Each row was made from one walk, in order. Every step used is in the known rows, and no mark comes twice. Write each row's walk.
In the rows, zero is written as 128.
Known rows
daluto -> gokado -> divotal: [151 123 157  86 179 121 169 158 123 112 109  77  90 104  99 150 118 128
 202 114 125  87 148 139 120 134 165 117 156 166 119 145  73 158 129 146
 185 114 142  83 138 137 150 127 128 143 142 156 119 122 116 121 145 126
 145 149 166 142 121  99  66 149 140]
tibe -> duzo -> voni: [ 77  99 154 147 114 109  89 177 160 155 117 117 108 144 131 102 127  98
 119 162 145 185 106 137  98 116 155 147 148 168  89 137 173 167 157  93
 114 107 104 155 119 137 181  74  79 145 107  97 148 123  84 141 133 154
 150 152  97 139 165  78 134 131 135]
tibe -> duzo -> vagul: [ 68 122 156 141 114 102 127 171 161 149 144 102  97 149 152 119 111 139
 127 127  86 144 125 125 132 137 166 151 141 188 118 133 134 121 145 160
 107 102 136 144 143 120 196  88 131  98  86  99 119 121  46 147 115 160
 115 158 142 119 142  59 135 147 118]
tibe -> gokado -> divotal: [156 175 149 138 112 109 165 148 126 123 146  61  70 125 103 149 106 157
 157 124 174 124 153 100 139 131 102 138 137 127 119 144  58 108 170 151
 104 110 149 133 165 159 109 117 147 161 112 151 129  94 110  84 112 161
 151 163 158 134 165  91  95 125 111]
dutib -> duzo -> vagul: [139 116 136 120 142 118 137 171 143 130 127 108  95 158 133 107 124 117
 139 134 118 108 134 100 153 135 144 107 149 142 115 117 174  94 145 140
 154  89 131 141 136  67 152  82 157 111  98  73 161 104 106 135 146 110
 136 165 163 104 107  76 148 173 142]
tuzim -> pasil -> divotal -> rano: [109 142 149 122 117 135 154 141 169 148 132 182 172 134 151  78 185 118
 183 115 115 182  98 161 141 141 123 148 190 105 156 143 138  92  97 148
 130 175 135 124 132 146 134 118 104 142 125 125 141 108  73 149 139 134
 142 163 108 159 103 171  94  92 117]
gagu -> misebi -> pasil -> divotal: [139 147 113 138 121 122 159 111 157  98  90 150 102 146 124 135 122  96
 145 128  89  82  71 121 133 189 142 139 120 132 109 103 140 191 140 161
 132 123 161 100 115 162 148  82  88  98 149  88 117 167 146  98 135 125
 124 148  76 114 146 175 114  98 135]
rano -> divotal: [121 147  98 171 117 131 124 120 127  98 125 122 111 122 112 122 111 141
 120 152  98 137 142 136 131 103 111 131 142 120 107 132 103 164 134 154
 137 163 117 111  92 128 118 115 133 109 160 105 127 135 139 140 106 100
 140 113 149 133 130 122 151 140 124]
dutib -> duzo -> tibe: [148  87 116 115 124 113 116 168 146 147 111 132 144 143 107 112 159  64
 105 152 122  99 136  82 151 194 124 119 131  95 139 142 193  86 172  91
 151 121 128 153 143 105  97 112 135 122 108 111 163 123 142 133 160 101
 167 143 160  83 110 113 168 170 142]
dutib -> duzo -> tibe -> gokado -> rano: [146 134 145 126 117 146 110 134 126 152 133 119 159 144 126 133 162  79
  64 130 187  89 160  89 165 175 116 104  59  92 166 115 181  50 179  93
 130  81 118 169 178  98  76 157 181 131 119 128 136 112 189  97 145 168
 139 112 170  91  96 122 153 138  96]
divotal -> daluto -> gokado: [131 100 176 116 166 148 138 124 121  88 155  89 115 109 127 148 128  89
 143 147  95 129 160 121 107 105 173 108 148 175 121 131 134 146  94 100
 152  95 105  88 130 103 139 151  91 126 116 143 138 148 126 171 130 125
 140 133  90 140  87  89 123 162 147]
pasil -> divotal: [122 160 105 126 125 126 118 133 136 134 125 141 110 116 113 109 149 120
 183 119  64 122 102 108 129 162 136 123 155 137 101 127 127 157 157 159
 106 139 158 109 127 131 140  96 110 142 142  94 100 129 104 113 138 115
 165 159 142 144 102 139 104 116 134]
duzo -> tibe -> gokado -> rano -> divotal -> daluto: [114 148 127 160  69 187  79  99  97  95 178 117 151 116 143 215 146 115
  11 119 142 110 153 133 127 104 125 137  73  94 133 105 110  93 138 110
 108  95  61 138 164 126  62 197 170  89 165 162 109 130 185 136  66 170
 114  53 117 128 107 133 170 187  81]
vagul -> duzo: [117 134 132 130 124  98 134 133 152 127  95 122 104 144  90  78  95 133
 166 183  97 133 151 105 105 127 145  96 100 163 118 156 150 149 141 135
 103 153  98 143  86 122 142 147 109 173  93 123 129 163  87 122 111 104
 144 154 103 131 161 130 157 129 152]
tibe -> duzo: [ 99 122 147 144 119 100 138 145 163 156 133 112  97 135 120 100 115 117
 134 137 102 164 136 118 127 167 136 149 141 167 118 145 151 145 145 138
  93 129 137 142 117 139 158  84 103 117  95  98 125 137 101 155 131 146
 130 163 139 125 146  62 149 123 122]
rano -> gokado: [128 132  77 150 159 118 134 180 108 140 101 123  93 122 126 123  71 157
 163 143 104 111 133 106 133 123  84 150 137 123 133 140 122 145 139 123
 104 127 153 109  90 105 127 109 115 144 104 148 153 153 118 127 149 124
 127  81 161 141 128 110 158  92 144]
daluto -> divotal: [140 139 123 121 147 117 136 149 126 118 146 109 139 103 113 131 138 124
 142 130 117 133 159 121 107 111 159 107 159 121 105 112 134 133 122 143
 105 162 168 129 120 120 162 115  99 153 117  75 127 135 138 101 146 141
 137 178 110 105  87 138 137 106 179]
gokado -> rano -> divotal -> daluto: [ 97 126 129 142 105 195  88  88  80 100 157 138 117 103 150 166 103 164
  90 110 115 126 145 146  95  66 148 111  99 125 101 130 133 159 116 118
 126 121  46 124 103  77 101 165 157  84 150 105 110 134 200 168  74 118
  83  56 133 115 100 124 167 195 104]
tuzim -> pasil -> misebi -> gagu -> duzo: [ 96 133 149 110 163  83  59  82 152 170 103 190 147 174 156  77 116 135
 106 136 193 215  89 139 113 174 106 103 136 156 167 134 135 133  77 100
 149 157 168 125 150 137 124  99  91 135 150 132 168  67  80 136 134  95
 120 170 111  92 213 166 163  89 103]
tuzim -> pasil -> divotal -> daluto -> gokado -> rano: [ 87 132 189 101 174 196  89 118 140 129 132 133 153 129 190 168 150  75
 145  88 109 110 116 175 104 142 193  81 126 169 145 122 120 131  59 125
 165 115  93  64 149  69 137 188 111 116 161 167 118  92 101 154 137 159
 100 126  85 173  50 168  77 143  95]
daluto -> gokado: [145 125 145 119 191 129 154 136 140  97 109 103 129 107 111 107 123  86
 161 159  92 115 155 125 131 122 150 111 142 169 128 128 118 143 121 130
 171 124 147  87 112 123 156 138 111 119 111 137 123 143 125 142 158 121
 145 142 129 141  88 120  97 117 133]
vagul -> duzo -> tibe -> gokado -> rano -> divotal: [124 177 129 170  74 134  84  97 138 112 110 126 142 141 109 141 128 112
  42 152 152  85 162 140 128 125 127  97  15 120 154 110 122 120 157 143
 111 140  55 152 107 153  88 219 175 142 173 181 100 144 143 100  70 165
 115  75 126 153 144 177 158 146  80]
pasil -> divotal -> gokado -> rano: [117 155 124 113 129 176  87 110 112 152 120 118 140 130 145 133 160 140
 167  59  93 102 110 125 135 117 163  93  91 108 103 136 113 169 148 165
 105 118 134 107 120 108 108 144 173 144 158 120  52 130 134 102 158 100
 120 118 138 177  53 134  44 138 118]
gokado -> divotal -> rano: [149 111 142  93 115 125 196 159 115 148 147 152 116 102 115 107 140 177
 208 114 144 139 135 140 145  93 123 152 171 116 114 168 112  88 138 126
 141 142 127 163 142 145 137 127 142 146 105 130 135 130 141 124 120 119
 120 132 166 114 147 103  99 139 148]
tibe -> gokado -> divotal -> rano: [156 152 163 118 107 116 210 136 121 136 173 111 109 110 115 126 141 175
 165 115 197 149 157 124 160  98  99 157 151 117 138 143  91  70 149 137
 119 116 136 164 172 178 121 121 160 159  91 162 150 122 130 112 111 171
 142 133 156 130 154  86  81 107 118]
tuzim -> pasil -> misebi -> gagu -> duzo -> vagul: [ 78 136 161 100 156  83  41 115 151 164 119 184 148 178 186  93 102 148
  84 124 166 196  79 148 120 146 144 112 136 179 166 116 123 108  72 130
 167 121 175 131 181 127 164 108 111 109 149 131 159  55  37 128 119 112
 105 174 118  94 208 164 159 117 100]
misebi -> gagu -> duzo -> tibe -> gokado: [134 117  85 137  90  79  85  73 126 135 138 136 174 175 113 125 144 100
  36 167 161 158 130  89 153 194  51 132  78 115 158 102 127  58 180 106
 123 120 159 139 186 194  96 143 129 138 128 170 139 115 123  91 119 140
 166 166 121 128 187 176 173 109  91]
gagu -> duzo: [124 112  99 133 118  93 132  77 129 147 114 122 145 144  79 103 110 120
 122 147 112 139 124 127 134 151 132 147 119 140 104 121 134 133 124 125
 120 138 107 143 105 126 149 120 108 140 103 116 136 139 120 117 141  75
 120 164 134 106 163 140 177 113 185]
vade -> rano: [135  93 105 144 147 119 185 116 113 131 120 155 146 102  87 100 119 133
 159 154 114 178 120  87  95 120  81 122 168 160 158 160 118 110 125 115
 112 157 138 173  68 119 137 121 117 150  77  80 123 161 123 133 134 121
 148 133 102 117 139 119 143 130 140]
dutib -> duzo: [151 117 126 125 148 122 143 137 142 146 115 116 105 154 112  85 125 105
 152 151 141 126 148  94 146 161 115 114 134 120 117 141 178 119 154 107
 138 133 122 137 116  92 115  78 133 132 101  74 168 128 160 131 160 100
 156 158 164  96 107  74 150 149 147]
tuzim -> pasil -> divotal: [111 169 134 140 136 124 109 150 169 141 101 143 138 148 138 112 141  99
 176 124 103 158  98 132 128 175 129 126 178 125 138 144 102 126 114 160
 122 173 143 100 127 131 129 106  84 144 140 120 130  80  44 120 147 128
 155 186 113 161 106 169 107 107 114]
tuzim -> pasil -> misebi: [101 166 181 135 174 111 104 172 173 156 104 151 120 120 145  90 113 128
 140 136 156 183 109 125 102 129 148 129 172 151 162 158 131 146  78 125
 134 148 158 131 139 119 131 113  76 129 130 130 139  83  69 138 155 112
 132 138 124  91 159 125 132  87 123]
duzo -> tibe: [122 110 103 129 122 121 105 172 136 123 111 149 163 109 102 131 145  94
 113 167  69 108 131  89 137 151 125 144 153 113 132 155 131  81 170 121
 114 132 142 139 146 130 116 141 104 125 101 128 100 144 111 124 133 113
 154 143 134 107 123 147 157 144 133]
tuzim -> pasil: [109 135 142 164 149 140 122 169 169 131 107 120 151 146 135  99 104 110
 149 160 122 174 130 119 123 137 116 140 167 125 158 158 111  97  98 142
 128 169 128 126 125 113 134 127  84 141 101 132 156  91  74 120 143 121
 140 174 118 131 137 147 139 111 117]
tibe -> gokado -> divotal -> daluto: [141 146 165 135 100 140 155 142 107 108 182  51  52 131 124 188 108 156
 137 109 170 136 164  99 119 113 121 144 145 123 115 143  68 107 146 115
  97  85  95 132 186 138  97 129 133 142 113 160 148 102 117 106  89 163
 155 149 124 126 168  54 115 168 121]
misebi -> pasil -> divotal -> daluto: [141 103 146 135 111 134 119 131 143 100 146 149  93 125 157 136 148 109
 145 135  85 137  83 130 120 147 153 124 141 130 115 147 163 153 129 135
 107 120 108 110 155 125 140 125  85  99 152 111 115 146 133 129 110 145
 141 138  60 144 134 160 120 134 101]
duzo -> tibe -> gokado -> rano: [125 151 141 150 107 151  85 133 127 128 127 132 179 105 121 153 134 107
  67 145 148 108 155  92 150 141 110 128  66 111 160 133 122  54 176 125
 109  91 131 153 179 136  98 190 162 129 106 154  95 124 156  93 126 176
 131 107 147 116 110 160 142 121  94]

Which walk is each row?
[146 114 134 157 130 127 176 117 146  73  92 128 111 148 119 119  87 107
 125 154 116 100 116 107 133 139 139 150 117 133 123 127 142 156 118 146
 151 121 134 129 115 139 142  99  88  96 100  92 151 179 169 113 140 124
 110 136  80  84 175 155 155  93 145]
gagu -> misebi -> pasil
[142 102  64 155 136 136 182  90  92 105 127 111 133 148 102 136 131 151
 121 105 123 159 107 136 103  77  73 132 152 105 126 137  68 168 100 144
 117 171 104 131  16 146  80 107 175 121 141 103  95 158 118 153 134  99
 126  95  89 179 122  92  93 151 135]
vade -> rano -> divotal -> gokado
[126  84  87 114 107  89 107 112 134 150 110 143 178 134  83 134 133  85
  85 151  89 105 109 132 140 182 132 166 107 110 118 131 145  92 145 109
 125 134 122 164 127 149 133 154  97 123 117 142 122 137 112 119 134  79
 127 157 134 103 168 176 195 149 183]
gagu -> duzo -> tibe
[155 164 113 156  89 149  91 100 126 129 130 112 142 143 128 156 153 101
  24 117 190  76 161 139 167 160  99 113  51  78 147  87 156  99 173 107
 146 116  88 148 140 119  58 143 212 100 182 130 136  95 208 115 121 159
 134  82 185 111  93 129 160 156  96]
dutib -> duzo -> tibe -> gokado -> rano -> divotal
[100 113 130  97 146  79  22  91 116 161 110 194 130 149 141  87 120 137
  90 163 188 201  71 131  93 112 129 102 106 158 109 121 176 176 133  52
 156 105 150 151 140 138 158  88  84 156 163  99 146 100 113 114 133  77
 150 144 107  98 222 147 158 120 148]
pasil -> misebi -> gagu -> duzo -> voni
[160 101 176  73 162 127 218 143 118 120 142 126 129  98 119 114 151 139
 206 113 145 106 148 171 140  91 163 125 168 151 127 147 109 120 110 123
 189 132 141 116 135 150 156 136 144 140 113 171 137 135 139 149 138 134
 122 125 162 142 115 107  52 134 143]
daluto -> gokado -> divotal -> rano
[153 134 117 114 154 135 131 153 134 123 143  63 147 138 121 145 145 137
 150  99 132 139 156 124 105  79 163 111 163  84  95 113 122 156 103 148
  89 148 166 107 110 128 143 116 137 167 133  98 102 142 128 115 183 117
 126 168  89 144  70 102  75 108 181]
daluto -> divotal -> gokado
[134 133 124 106 111 130 160 113 138 148 143 191 149 109 120  88 189 129
 182 120  88 157 111 143 150 130 125 134 165 120 115 126 165 119 143 138
 114 140 148 137 122 146 145 109 121 148 127 107 110 149 125 144 128 114
 150 139 133 143  92 146  95 109 140]
pasil -> divotal -> rano
[137 109  95 134 137 132 182 166 112 147 126 163 130 104 137  99 118 179
 170 131 126 132 141 126 148  89  74 169 140 107 151 136 156 105 121 108
 116 138 143 143  91 120 149 125 134 138  80 149 174 169 129 162 136 131
 117  63 157 136 118 115 146  75 147]
divotal -> rano -> gokado
[149 126 149 107  82 117 186 161 128 136 157 130 145 109  97 158 175 149
 122 124 173 120 146 126 166 118 106 176 153  84 151 147  99  29 162 114
 126 111 137 180 195 187 105 156 162 145 104 195 135 113 115 113 103 176
 153 135 162 124 162 128 101 136 112]
duzo -> tibe -> gokado -> divotal -> rano
[135 116 100  99  86  82  94  89 116 143 137 110 126 168 107 163 140 137
  72 126 183 119 123 109 143 200  68 132 102 115 154 110  72  51 191 112
 136 117 160 140 208 196  88 140 144 148 140 184 149  83 116  71  89 139
 155 183 160 128 228 161 146 135  95]
misebi -> gagu -> duzo -> tibe -> gokado -> divotal
[116 155  96 157 126 176  98  99 102 110 119 144 142  92 133 125  98 164
 114 119 114 118 152 142 115  94 141 109  84 125 114 124 111 166 142 152
 143 156  96 122  91  99 116 143 167 100 155  98  95 119 190 131 104 118
  98  72 164 124 102 150 155 146 105]
gokado -> rano -> divotal
[142 134 138 107 162 174 108 132 104 137 139  83 173 113 153 154 139 157
 138  71 144 111 166 130 109  56 185  91 101  89 101 119 116 149 102 149
  94 139 146 123 113  96 143 155 175 154 136  86  80 131 169  94 166 129
  87 139 109 139  39 125  70 108 162]
daluto -> divotal -> gokado -> rano
[144 110 176 111 154 140 165  77 141  65 120 111  93 142 145 180 137  43
 137 121  92  69  85 154 109 163 195 112 123 163 110  81 159 206  78 129
 183  79 121  60 130 139 144 122  67  83 162 137 137 173 150 156 134 141
 115 138  40 136 106 147  93 135 148]
gagu -> misebi -> pasil -> divotal -> daluto -> gokado
[139 140  89 158 115 151 131 118 120  89 127  80 114 155 125 126 119 155
 118 111 105 134 138 147 134  82 119 137 144  95  85 128  76 187 119 158
 116 153  96  98  74 131  90 107 174 113 174 123 100 148 135 149 145  83
 136 109 137 178 103  88  95 144 123]
rano -> divotal -> gokado
[123 115 132 129 144 185 109 126 105 137 112 108 156 134 142 123 121 148
 147  96 120 119 150 110 130  79 153 109  89 115 118 152 109 139 125 138
 112 113 114 120 117  94 113 157 185 136 107 120  77 141 156 111 159  95
  95 103 140 143  79 108  79 137 119]
divotal -> gokado -> rano
[127 196 126 187  98 166 117  81 117  96 141 107 127 114 138 141 102 158
  76 130 160 119 168 138 138  87 102 114  60 118 140  92  92 147 151 154
 126 125  94 122 123 135  94 155 182 115 160 132 106 118 185 111  98 164
 111  76 153 136 111 123 135 114  74]
tibe -> gokado -> rano -> divotal
[122 136 105 136 139 119 152 178 154 165 110 183 146 140 165 100 146 150
 190  99 121 143  84 167 146 141  80 169 179 105 163 118 138 102  87 141
 114 171 154 113 103 127 140 117 105 148 129 184 178 109  56 148 146 153
 120  98 124 179  96 168 115  55 120]
tuzim -> pasil -> divotal -> rano -> gokado
[129  62  89 109 141 129 192 157  54 147 141 117  65 102 122 206  80 199
 174  78 155 109 107 120  80 115  66 153 174 138 154 165  75 133 106  82
 103 119 116 155  75 100 107 128 128 150  93 169 170 139 101 153  98 149
 113  59 120 136 169  79 149 165 154]
vade -> rano -> gokado -> divotal -> daluto
[ 96 123 126  91 144  72  51  93 127 153 123 180 111 148 166  98 105 160
  95 128 137 165  93 132 120 129 142 101 101 183 128 108 144 136 118 122
 147  92 183 137 170 121 171 101 133 103 138 110 124 106  84 116 116  89
 112 144 143  80 202 128 163 128 127]
pasil -> misebi -> gagu -> duzo -> vagul
[116 153 102 150  71 120  74  45 114 128 137 123 181 140  95 178 131 122
   4 114 154  80 139 168 153 142 108 152  22  87 131  77 108 103 139 132
 126 126  72 165 126 158  86 191 174  98 180 169 105 112 174 107  87 134
  83  94 154 122 147 183 187 141 120]
gagu -> duzo -> tibe -> gokado -> rano -> divotal
[117 126 107 160 106 156 123 106 101  78 163 115  95 120 132 151 112 148
  90 141  97 151 134 143 105  87 123 137 151 119  96 128 120 169 113 120
 116 128  66 107 101 104  98 126 124  92 153 105 137 137 157 175  82 100
 134  99 108 131 131  93 176 185 128]
rano -> divotal -> daluto
[122 108  94 109 130 135 144 189  80 136 134  93  40 112 144 196  67 194
 176  85 134  79 137 119 107 117 113 160 154 120 117 156  83 147 123 107
 101  98 115 103 131  91 118 121 122 140 116 186 170 119 114 138  92 129
 117  78 153 135 165  66 146 163 147]
rano -> gokado -> divotal -> daluto
[144 136 122 137 130 135 162 100 149  97  90  96 102 188 130 136 135  93
 151  88  99  79  66 120 134 154 150 133 115 104 101 102 117 211 114 175
 117 113 155  92 108 167 111  83 119 108 165 108  99 175 128 110 164 103
 124 156  61 159 134 136  55 101 143]
gagu -> misebi -> pasil -> divotal -> gokado
[154 120  92 114 144 121 186 174 108 153 146 143 149  97 146 128 132 173
 157 108 153 125 145 162 126  75 109 149 156  85 132  99 178 115  85 112
  92 164 170 137  93 120 177 127 119 167 102 123 172 158 150 141 153 163
  94  91 126 133  81 130 138  47 186]
daluto -> divotal -> rano -> gokado
[112 105 117  71 129  70  55  87 126 173 109 202 160 141 121 112 143 116
  56 159 138 148  88 110 119 184 121 110 105 145 143 121 157 125 137  82
 146 123 186 151 166 161 116 121 100 115 155 136 118 120 123 133 125  80
 136 135 138  72 197 168 178 128 125]
pasil -> misebi -> gagu -> duzo -> tibe
[133 146 131 135 162 167 111  89 115  89 118 126 147  94 135 134 107 121
 124 121 116  87 159 174 130  92 157  92  75 148 127 104 112 179 108 149
 190 141 107  76  86  99 134 163 167  88 176 134  91 136 200 141 136 136
  89  63 161 152  56 150 109 144 107]
daluto -> gokado -> rano -> divotal
[123  96 178 108 168 188 109 106 102 108 145 109 134  97 146 155 112 101
 129 128 111 106 167 135 109  86 195  80  94 184 130 133 150 147  94 105
 163  75  90  95 141  67 138 190 130 110 106 147 114 152 179 166 131 127
 104  92 114 125  64 114 115 164 126]
divotal -> daluto -> gokado -> rano
[151 127 139 101 132 116 177 143 127 127 166 152 182  92 129 100 175 144
 149 127 148 162 160 152 121  71 153 118 173 103 116 122 176 105  99 126
 107 173 155 154 119 139 176 133 125 157 105  80 143 154 162 140 147 155
 113 151  94 105  84 140 122  86 184]
daluto -> divotal -> rano
[166 116 102 132 128 100 175 157 149 124 109 196 128 123 164  95 148 150
 189 122 120 102  73 159 171 126  93 167 137 101 156 133 188 141 122 152
 114 154 152 125 108 157 156 113 117 110 141 153 145 170 132 138 144 166
 120  72 124 164 118 189 102  33  99]
misebi -> pasil -> divotal -> rano -> gokado
